Each row was made from one small tree. Brackets hold a mark, then the marks that hang from it, in alphabetical order. Every link used is in the known rows. Write each row's tree.
Known rows:
[visat [tolo [timepon mevip] zuzinit]]: [-4.1, -16.6, -31.6, -10.2, -8.7, -7.7, -15.9, 5.9, -1.8, 10.4, 15.6, -10.6, 22.3, -25.4, 10.1, 25.7, 13.2, -17.3, 7.0, -11.4]
[tolo timepon [zuzinit pomov]]: [-4.4, -25.4, -19.2, -17.3, -12.0, -1.7, -9.4, 12.1, 1.3, 2.4, 9.4, 7.9, 26.0, -1.4, -14.1, 11.0, -1.4, 23.8, 15.9, -8.5]
[timepon mevip [tolo [zuzinit pomov]] tumed]: [23.9, 0.2, -6.3, 10.9, -13.9, 7.1, 19.6, 15.8, -15.0, 5.4, -5.7, -3.8, 5.9, 7.2, 18.1, 27.0, 9.6, -4.7, 38.0, -32.7]
[visat tolo]: [9.9, 8.7, -16.1, -9.9, -9.8, -17.7, -34.0, 3.7, 2.5, -1.4, 9.0, -9.8, 29.2, -11.4, 2.2, -10.6, 4.4, -16.4, -4.1, -7.0]
[mevip zuzinit]: [10.3, -9.8, -9.9, -11.4, -20.9, -16.4, -33.3, 17.7, -22.2, -5.7, -9.3, -3.3, 10.2, -18.5, -8.3, -27.2, -6.8, -3.4, 6.1, -17.7]
[visat [tolo [timepon mevip] [zuzinit tumed]]]: [-2.2, -9.9, -25.3, -15.0, -6.0, -6.4, -12.2, 13.4, 6.1, 8.3, 14.2, -6.2, 2.3, -17.1, 7.6, 25.9, 4.5, -23.8, 14.9, -13.1]
[zuzinit mevip [tolo timepon] tumed]: [-11.3, 12.3, -5.9, -3.7, 1.1, -15.4, -22.4, 23.4, 40.5, 9.9, 15.9, 23.0, -0.9, 41.8, 9.3, -1.1, -18.0, -11.9, 15.5, 9.9]
[pomov pigu [timepon tumed]]: [9.7, 26.0, -26.6, -29.6, 2.0, -14.8, 1.5, 11.8, 9.0, 5.0, -4.2, 12.8, 25.3, 13.3, 13.2, -23.6, 19.6, -15.8, 27.1, -10.1]
[mevip [zuzinit pomov tolo tumed]]: [8.3, 0.9, 15.3, 4.7, -16.2, 11.5, -14.2, 21.3, -4.2, 2.0, 19.0, 5.4, 0.4, 2.7, -18.0, -17.0, -5.1, -10.4, 13.1, -2.6]
[tolo [timepon mevip] [zuzinit tumed]]: [-0.5, -18.0, -24.9, -21.5, -13.9, -19.3, -5.9, 27.3, 12.1, 0.6, -0.1, 7.0, -11.2, 0.3, 8.5, 23.4, -11.6, -6.4, 24.7, -25.0]
[zuzinit mevip [pomov [timepon tumed]] tolo]: [-9.9, 30.6, 14.0, 14.9, -3.1, 18.0, 11.2, 7.5, 25.9, 5.6, 38.4, 33.7, 31.4, 45.0, 5.8, -15.8, 18.9, 9.6, 33.3, 9.6]
[mevip [zuzinit tumed]]: [14.1, -0.5, -0.5, -17.6, -15.3, -11.3, -30.1, 24.0, -11.9, -6.9, -11.6, -1.1, -17.8, -6.9, -12.6, -25.6, -19.4, -10.6, 14.7, -21.2]
[tolo timepon [zuzinit mevip pomov]]: [-14.4, -15.9, -13.9, -9.8, -5.5, 1.9, -9.5, 9.1, 8.5, 2.9, 14.6, 19.1, 15.0, 18.8, -16.4, 12.4, 3.4, 24.9, 29.8, -1.4]
[pomov [timepon mevip]]: [-3.6, 9.8, -26.0, -5.1, -21.2, -16.7, -7.3, 16.1, 14.9, -15.7, -0.5, 19.8, 24.0, -1.3, 19.2, -17.3, -0.1, -12.1, 22.5, -20.1]
[pomov pigu [timepon [tolo zuzinit] tumed]]: [7.0, 18.3, -24.8, -25.4, 10.1, -1.4, 15.4, 8.5, -2.5, 5.0, -23.1, 6.3, 23.0, -6.0, 0.1, -3.0, 22.1, -21.4, 36.4, -7.8]
[pomov pigu [timepon tolo]]: [0.8, 14.9, -39.9, -14.9, 3.7, -9.3, -11.6, 1.7, 8.5, 0.3, -30.4, 15.6, 34.7, -9.9, -3.5, -18.4, 10.7, -31.9, 21.3, 7.3]
[timepon tumed]: [26.2, 10.4, -4.8, -21.7, -14.9, -27.5, -14.7, 22.6, -4.0, -4.8, -0.2, -2.6, 17.2, 23.4, 21.9, -19.4, -5.3, 12.0, 11.3, -29.5]
[tolo timepon zuzinit]: [-5.6, -24.5, -25.6, -29.4, -11.0, -23.8, -19.3, 17.9, -0.5, 0.0, -6.6, 2.6, 25.1, -10.6, -4.1, 7.5, -8.3, 14.5, 8.4, -12.3]
[timepon mevip [tolo [zuzinit pomov]]]: [10.7, -6.4, -15.8, 18.0, -18.3, 1.7, 0.9, 12.8, -4.9, -1.2, -11.7, 2.3, 13.0, -9.1, -1.0, 21.4, 4.2, -13.1, 29.2, -21.0]
[zuzinit tolo]: [8.7, 9.1, -2.9, -2.1, -19.0, -29.3, -25.5, 22.8, 14.7, -1.2, 10.6, 3.9, 41.2, 4.0, 9.8, -18.1, -2.3, -4.8, -11.2, -0.7]

Which tree is each row?
[5.8, 16.8, -2.6, -5.6, -2.3, -5.5, -3.6, 7.8, 7.3, 1.5, 13.6, 13.9, 11.6, 17.5, -26.8, -4.1, 21.8, 6.2, 36.3, -3.5] : [tolo [zuzinit mevip [pomov pigu]]]
[7.9, 1.7, 8.3, -7.8, -14.4, -10.3, -23.3, 27.6, -6.2, 1.4, 3.6, -1.2, -2.6, -7.5, -6.9, -19.7, -12.5, -17.2, 6.0, -7.6] : [mevip [zuzinit tolo tumed]]
[-7.9, 30.0, 1.0, 7.3, 6.6, 24.2, -2.7, 5.7, 29.7, -10.6, 1.5, 40.1, -13.2, 45.9, -20.8, -15.0, -15.8, -8.5, 54.7, 3.8] : [zuzinit mevip [pomov [timepon tolo]] tumed]
[23.8, 1.8, -10.2, 2.2, -14.1, -7.7, 12.4, 21.9, -15.0, 3.8, -15.7, -6.9, 3.1, 0.7, 26.7, 25.5, 4.9, -12.4, 33.8, -36.0] : [timepon mevip [tolo zuzinit] tumed]
[10.0, 23.9, -32.3, -17.1, -7.4, -15.0, 10.3, 14.7, 11.0, 10.2, 1.2, 12.8, 17.5, 13.3, 30.2, -10.2, 28.1, -26.7, 36.2, -21.3] : [pomov pigu [timepon mevip tumed]]
[4.8, 10.8, -13.4, 9.3, -14.1, 19.5, 9.1, 7.4, 2.0, -3.7, 1.6, 19.3, 22.7, 18.1, 12.5, -1.8, 6.1, -2.2, 35.9, -16.7] : [zuzinit [pomov [timepon mevip tolo tumed]]]
[-4.0, -12.5, -15.3, 7.9, -17.5, 1.0, -19.8, 11.8, 16.7, 12.8, 26.1, 13.4, 50.6, 15.7, 3.6, -0.2, 1.7, 8.2, -4.8, 12.6] : [zuzinit pomov [tolo timepon]]
[-2.3, -14.9, -28.5, 3.4, -23.1, -25.2, -21.2, 23.2, 18.7, 11.7, 16.0, 7.1, 39.1, 2.1, 31.1, 6.6, -2.3, -12.4, -7.6, -1.8] : [zuzinit [tolo [timepon mevip]]]
[-6.0, -14.2, -25.1, -22.5, -1.4, -9.0, -22.3, 3.7, -3.4, 7.9, 10.5, -10.5, 27.8, -24.3, -2.5, 14.4, 8.0, -7.7, 1.2, -3.3] : [visat [tolo timepon zuzinit]]
[25.4, 2.3, -22.0, 8.6, -17.8, -12.8, -2.4, 19.1, -7.8, 3.3, -17.5, -4.0, 7.9, 12.8, 39.2, 13.1, -3.1, -16.6, 25.8, -33.4] : [timepon mevip tolo tumed]
[-1.1, -14.4, 0.3, -1.2, -13.4, 13.9, -16.4, 19.5, -3.2, 12.9, 16.7, 7.8, 5.0, -0.1, -13.0, -6.9, -9.1, -6.8, 10.3, 3.8] : [mevip [zuzinit pomov [tolo timepon] tumed]]
[16.2, 4.9, -4.1, -8.9, -10.4, 8.5, -18.8, 13.4, -11.4, 7.0, 0.8, 3.4, -12.0, 1.7, -24.3, -21.2, 0.8, -17.3, 26.1, -10.1] : [mevip [zuzinit [pomov pigu] tumed]]
[0.4, -2.1, -4.1, -0.5, -9.1, 5.7, -14.8, 19.3, 28.9, 12.4, 25.8, 16.0, 18.6, 28.6, -1.8, 2.0, -13.8, -5.3, 7.4, 8.3] : [zuzinit pomov [tolo timepon] tumed]
[4.8, 11.6, -25.2, -2.6, -11.3, -2.2, 9.9, 15.9, 2.2, -6.9, -15.9, 14.1, 17.1, 5.8, 31.3, -1.2, -1.1, -16.2, 33.5, -22.7] : [pomov [timepon mevip tolo tumed]]
[14.1, 0.6, -15.2, -1.2, -2.5, 0.3, -8.9, 4.3, -7.2, 1.8, -20.7, 0.1, 24.6, -8.1, -22.3, 5.3, 5.6, -9.8, 21.8, -3.8] : [timepon [tolo [zuzinit [pomov pigu]]]]
[17.8, 15.2, 2.0, -18.4, -5.3, -5.6, -2.1, 15.3, 8.1, -0.6, 5.8, 4.7, -4.4, 11.1, -26.7, -2.8, 7.7, -7.1, 32.7, -13.2] : [tolo [zuzinit [pomov pigu] tumed]]
[-0.2, 13.9, -47.1, 0.2, -5.5, -9.9, -2.0, 6.1, 11.6, 4.3, -23.8, 15.6, 26.8, -9.8, 12.8, -4.4, 17.1, -44.5, 29.2, -2.0] : [pomov pigu [timepon mevip tolo]]
[-12.9, -6.2, -20.7, -15.6, 2.8, -6.3, -21.2, 0.3, 4.5, 9.7, 14.9, -0.6, 17.5, -9.5, -4.5, 16.1, 11.2, -7.0, 13.0, 1.0] : [visat [tolo timepon [zuzinit mevip]]]
[5.6, -7.1, -29.8, -21.0, -3.5, -9.1, -26.1, 4.8, -1.4, 12.9, 10.8, -11.3, 29.6, -0.7, 21.1, 6.6, 3.8, -6.0, -0.5, -6.7] : [visat [tolo [timepon tumed]]]
[8.1, 12.8, 2.8, 3.0, 2.8, 7.1, -7.9, 11.2, 5.3, -7.8, -14.4, 14.2, -7.1, 15.8, -26.0, 6.6, -11.9, -5.0, 38.0, -5.3] : [timepon [tolo [zuzinit mevip pomov tumed]]]
[6.8, 4.0, -9.1, -10.2, -8.9, 16.3, 0.4, 7.6, -21.1, 7.5, 3.2, 9.3, 13.7, -4.6, -11.2, -23.9, 20.4, -5.9, 31.1, -8.8] : [mevip [zuzinit [pomov pigu [timepon tumed]]]]
[-1.4, 7.2, -15.3, 3.8, -8.7, 13.9, -8.4, 1.0, 4.3, -11.4, -5.6, 21.7, 35.2, 7.4, -13.3, -16.7, -3.0, -0.2, 22.4, -0.9] : [zuzinit [pomov [timepon tolo]]]
[-3.9, -23.9, -7.9, 4.4, -18.3, 11.6, -19.8, 14.3, -13.8, 14.7, 16.9, 2.3, 31.9, -9.4, -8.3, -7.8, 3.6, 4.2, 0.4, 6.5] : [mevip [zuzinit pomov [tolo timepon]]]
[12.2, -4.1, -8.8, 0.8, -6.8, 0.7, -11.8, 9.6, -9.7, -7.1, -16.9, 3.3, 23.4, -8.1, -19.6, 3.0, -5.9, 1.4, 17.9, -9.3] : [timepon [tolo [zuzinit pomov]]]
[11.6, 19.2, -2.2, -12.7, 3.1, 3.9, -8.0, 2.0, 2.8, 6.7, 20.5, -8.3, 7.0, -9.5, -21.3, 7.1, 20.2, -24.1, 20.2, -5.4] : [visat [tolo [zuzinit [pomov pigu] tumed]]]
[11.6, -0.4, 5.9, -4.5, -16.4, 9.1, -20.5, 18.2, -13.2, -6.3, 3.6, 6.1, -13.2, 3.3, -23.1, -22.2, -12.8, -3.7, 23.2, -15.6] : [mevip [zuzinit pomov tumed]]
[13.5, -10.8, -29.8, 22.6, -17.4, 11.7, -10.9, 8.2, -18.8, 12.7, -17.6, -1.4, 9.3, -16.2, 0.5, 6.8, 8.9, -34.4, 27.3, -10.3] : [timepon [mevip [zuzinit [pomov pigu]]] tolo]
[5.6, 20.9, 17.0, -6.4, -5.0, 0.6, -2.2, 15.6, 15.4, -9.4, 14.6, 19.5, -15.9, 30.7, -26.1, -4.9, -3.7, 9.8, 43.9, -14.6] : [tolo [zuzinit mevip pomov tumed]]
[15.0, 12.6, 1.5, -9.3, 3.0, -7.6, 0.8, 14.5, -10.0, -0.5, -18.8, 0.8, 2.7, 15.8, 4.6, 8.2, -1.5, 5.7, 33.2, -20.9] : [timepon [tolo [zuzinit mevip]] tumed]
[8.9, -18.5, -38.0, -14.3, -21.2, -22.0, -14.6, 23.6, 5.0, 10.3, 3.4, 4.7, 14.5, 17.6, 42.3, 11.2, -5.6, 4.5, 13.3, -28.4] : [tolo [timepon mevip tumed]]
[6.2, 40.2, 8.7, 10.7, 4.5, 3.2, -7.5, 12.5, 43.9, 17.9, 32.7, 27.2, 1.2, 50.5, -13.2, -10.9, 11.8, -21.8, 32.3, 18.2] : [zuzinit mevip [pomov pigu] tolo tumed]
[10.5, 36.4, -2.0, -0.4, 2.5, -0.8, -14.4, 8.4, 32.6, 7.0, 14.8, 25.8, -16.3, 56.0, -19.2, -16.9, 3.3, -13.3, 44.8, 2.0] : [zuzinit mevip [pomov pigu] tumed]
